Each row comes from the steps of one path. Every step used is in the known rows, and no mark comes twice. Write the path behind each row, first mark first.
In the rows, 128 means zero.
Known rows:
G -> N -> D -> J: [115 159 110 224 127 109 140 119 120 137 167 107 147  73 135  71 138 145
  74 142 131 110 100 156  95 146]
P -> J -> D -> N: [ 95 135 140  92 107 118  97 138 104 123 161 121  55 183 114 126 180 137
 165 139 192  97 118 111 139 101]
K -> J: [ 75 136 130 142 170  92 115 154 129 120 170  97  82  94 130 100 170 114
 207 106 152 119 123 142  85 122]
N -> G -> J: [161 148 114  41 140 132 118 130 124 125 135 113 128  82 105 133 163  61
 172 141 172 112 129 130  96  93]
N -> D -> E: [ 86 147 116 161 149  95 124 133 153 116 171 116 132  88 144 148 131 140
 148 120 104 148  86 173  96 141]
U -> H -> J: [123 143 118 121 156 135 154 127 122 150 123 121 101  97 138  64 184 116
 207 137  95 115 129 175 148 161]
G -> J -> H: [125 146 124  90 117 144  84 132 125 135 138 100 158  92 120 125 167  85
 229 174 153 107 146 119 114 141]
J -> D -> N: [ 94 138 118 114 152 119  90 149 122 125 173 129  51 139 109 153 183 141
 154 143 183  97 133 143 131 102]
N -> D -> E -> G: [114 149 134 131 163 102 124 159 132  97 186 105 127 107 148 102 100 133
 165 120 102 145  86 164 100 115]
D -> J -> H: [100 156 147 183 113 143  76 127 120 129 193  87 151  77 138  98 124 101
 185 136 138 114 132 142 113 167]
J -> D: [106 136 129 127 162 132 124 150 125 147 161 125 102 103 123 131 170 107
 197 125 196 107 136 148 111 104]
U -> H: [119 147 108 119 166 110 126 124 144 149 147 135  93 101 152  89 156 121
 183 137 128 113 134 146 121 124]
G -> N -> D -> J -> H: [104 170 113 235  96 125 126 122 123 130 168 102 174  60 146  88 115 131
  88 148 124  97 111 162 113 179]
D -> N -> G -> J -> K: [166 134 125  47 133  91  94 112  99  85 146 121 112 116  68 173 181 117
 138 165 163 123 130 122 105  81]
D -> J -> P: [123 107 151 175 144 128  79 119  95 154 187  84 118 111 113 111 130 104
 133 142 139 115 120 122 114 132]
G -> J: [132 138 128  78 148 125 107 130 132 136 129 104 136 110 108 110 187  99
 207 173 158 119 129 118 101 104]
P -> J: [ 99 133 153  97 115 109 119 121 132 130 152  99 120 133 135  84 148 113
 211 126 162 129 113 104 104 108]
N -> D -> E -> G -> J: [148 148 120  82 148 111 119 155 106 104 145 106 143 122 134  96 122 113
 176 169 105 134  89 139 102 101]
G -> N: [110 153  88 131 158 119 136 121 148 142 145 114 130  93 138 111 175 143
 145 150 151 119 133 129  98 106]
D -> E -> G -> N: [108 169  79 109 161 118 119 139 132 111 156 105 124 124 149 100 145 156
 162 149 103 146 110 140 100  77]
J -> D -> E -> G: [109 151 119 102 169 128 109 173 102 113 175 122  90 128 137 116 138 122
 197 125 147 132 114 162 111  72]
H -> J -> D -> N -> G: [138 143 120  86 131 150 131 139  97 113 154 121  57 113  86 157 197 111
 147 109 167 102 136 174 152 125]
H -> J: [111 130 136 125 143 139 137 122 126 137 154  91 131 100 107 101 185 125
 228 125 121 133 125 145 120 153]
E -> G -> N -> D -> J -> P: [148 123 124 194 138 108 131 136  76 142 165  85 130 110 129  70  87 131
  57 159 120  90 111 142 118 118]

Which path is each row?
[107 167  84 113 161 126 134 164 105 116 154 127  97 125 145 112 142 145
 155 147 137 122 120 155 111  65]
J -> D -> E -> G -> N
[162 143 136  57 153 141 124 173  74 133 138 115 103 130 102  86 152  86
 215 168 197  85 137 124 115  73]
E -> G -> J -> D
[129 103 157 215 138 103 110 126  89 156 186  90 128  95 121 108 110 111
  92 138 131 105  99 146 115 153]
N -> D -> J -> P
[123  99 145 125 154 136 131 123 110 156 146  84 115 116  95 132 176 119
 192 137 115 129 133 142 139 151]
H -> J -> P
[124 116 116 221 133 103 128 123 102 158 153  97 138  94 123 106 130 130
  33 163 120  99 102 143 110 141]
G -> N -> D -> J -> P
[151 129 129  98 151  73 128 144  81  84 143 108 162 116  98 120 117 134
 174 175 103 151  83 141  97  91]
N -> D -> E -> G -> J -> K
[157 150 127  38 152 137  85 168  78 112 153 120  68 180  95 107 166 116
 183 181 188  91 142 119 135  67]
E -> G -> J -> D -> N
[ 83 159  75 173 143  95 144 123 155 120 148 123 139  88 153 140 147 161
  95 149  99 137  92 167  93 124]
G -> N -> D -> E
[156 146 118  55 114 152  92 129 120 124 140 105 145  69 117 149 152  50
 192 152 170 102 143 130 113 128]
N -> G -> J -> H
[109 156  90 171 142 104 163 125 146 142 148 120 132  83 140 115 157 140
  96 146 136 112 110 149  95 127]
G -> N -> D
[132 124 135 137 154  98 160 111  95 133 125 124 123  96 102  92 176 146
 208 138  98 141 129 159 143 150]
U -> H -> J -> K
[120 131 166 223 134  71 127 118  94 113 188 110 168  78 100  96 120 134
 117 137 137 138  92 158  98 144]
N -> D -> J -> K
[141 151  92  50 135 143 119 146  99 123 136 136 108  89 111 168 171  61
 154 145 164 120 114 153 105  67]
N -> G -> J -> D -> E
[133 156 127 102 118 125  97 160 106 104 150  98 158 107 143 108  97  98
 198 178  98 124  99 147 112 137]
N -> D -> E -> G -> J -> H
[152 152 102  83 144 144 149 138 100 124 126 150  24 115 112 136 175 109
 133 123 139  84 135 187 174 129]
U -> H -> J -> D -> N -> G
[147 148 131 211 141  71 150 133  75 104 173 105 164  95 108  55 102 155
  91 152 132 131  97 151 102 108]
E -> G -> N -> D -> J -> K
[115 117 156 134 151  96 143 121  97 119 149  96 152  90  80 121 193 149
 229 133 127 148 121 146 121 143]
H -> J -> K
[ 71 151 128 122 182 102 124 186  92  97 176 106  50 127 138 103 131 113
 195 103 141 127 109 170 102  83]
K -> J -> D -> E -> G
[148 135 135  59 159  90  97 139  85  87 151 105 160 135  97 114 143 133
 213 175 113 161 109 125  97  69]
D -> E -> G -> J -> K
[172 104 114  35 138 124  75 118 100 129 138 104  72 142  86 184 175  83
 110 174 153  98 137 118 131  92]
D -> N -> G -> J -> P
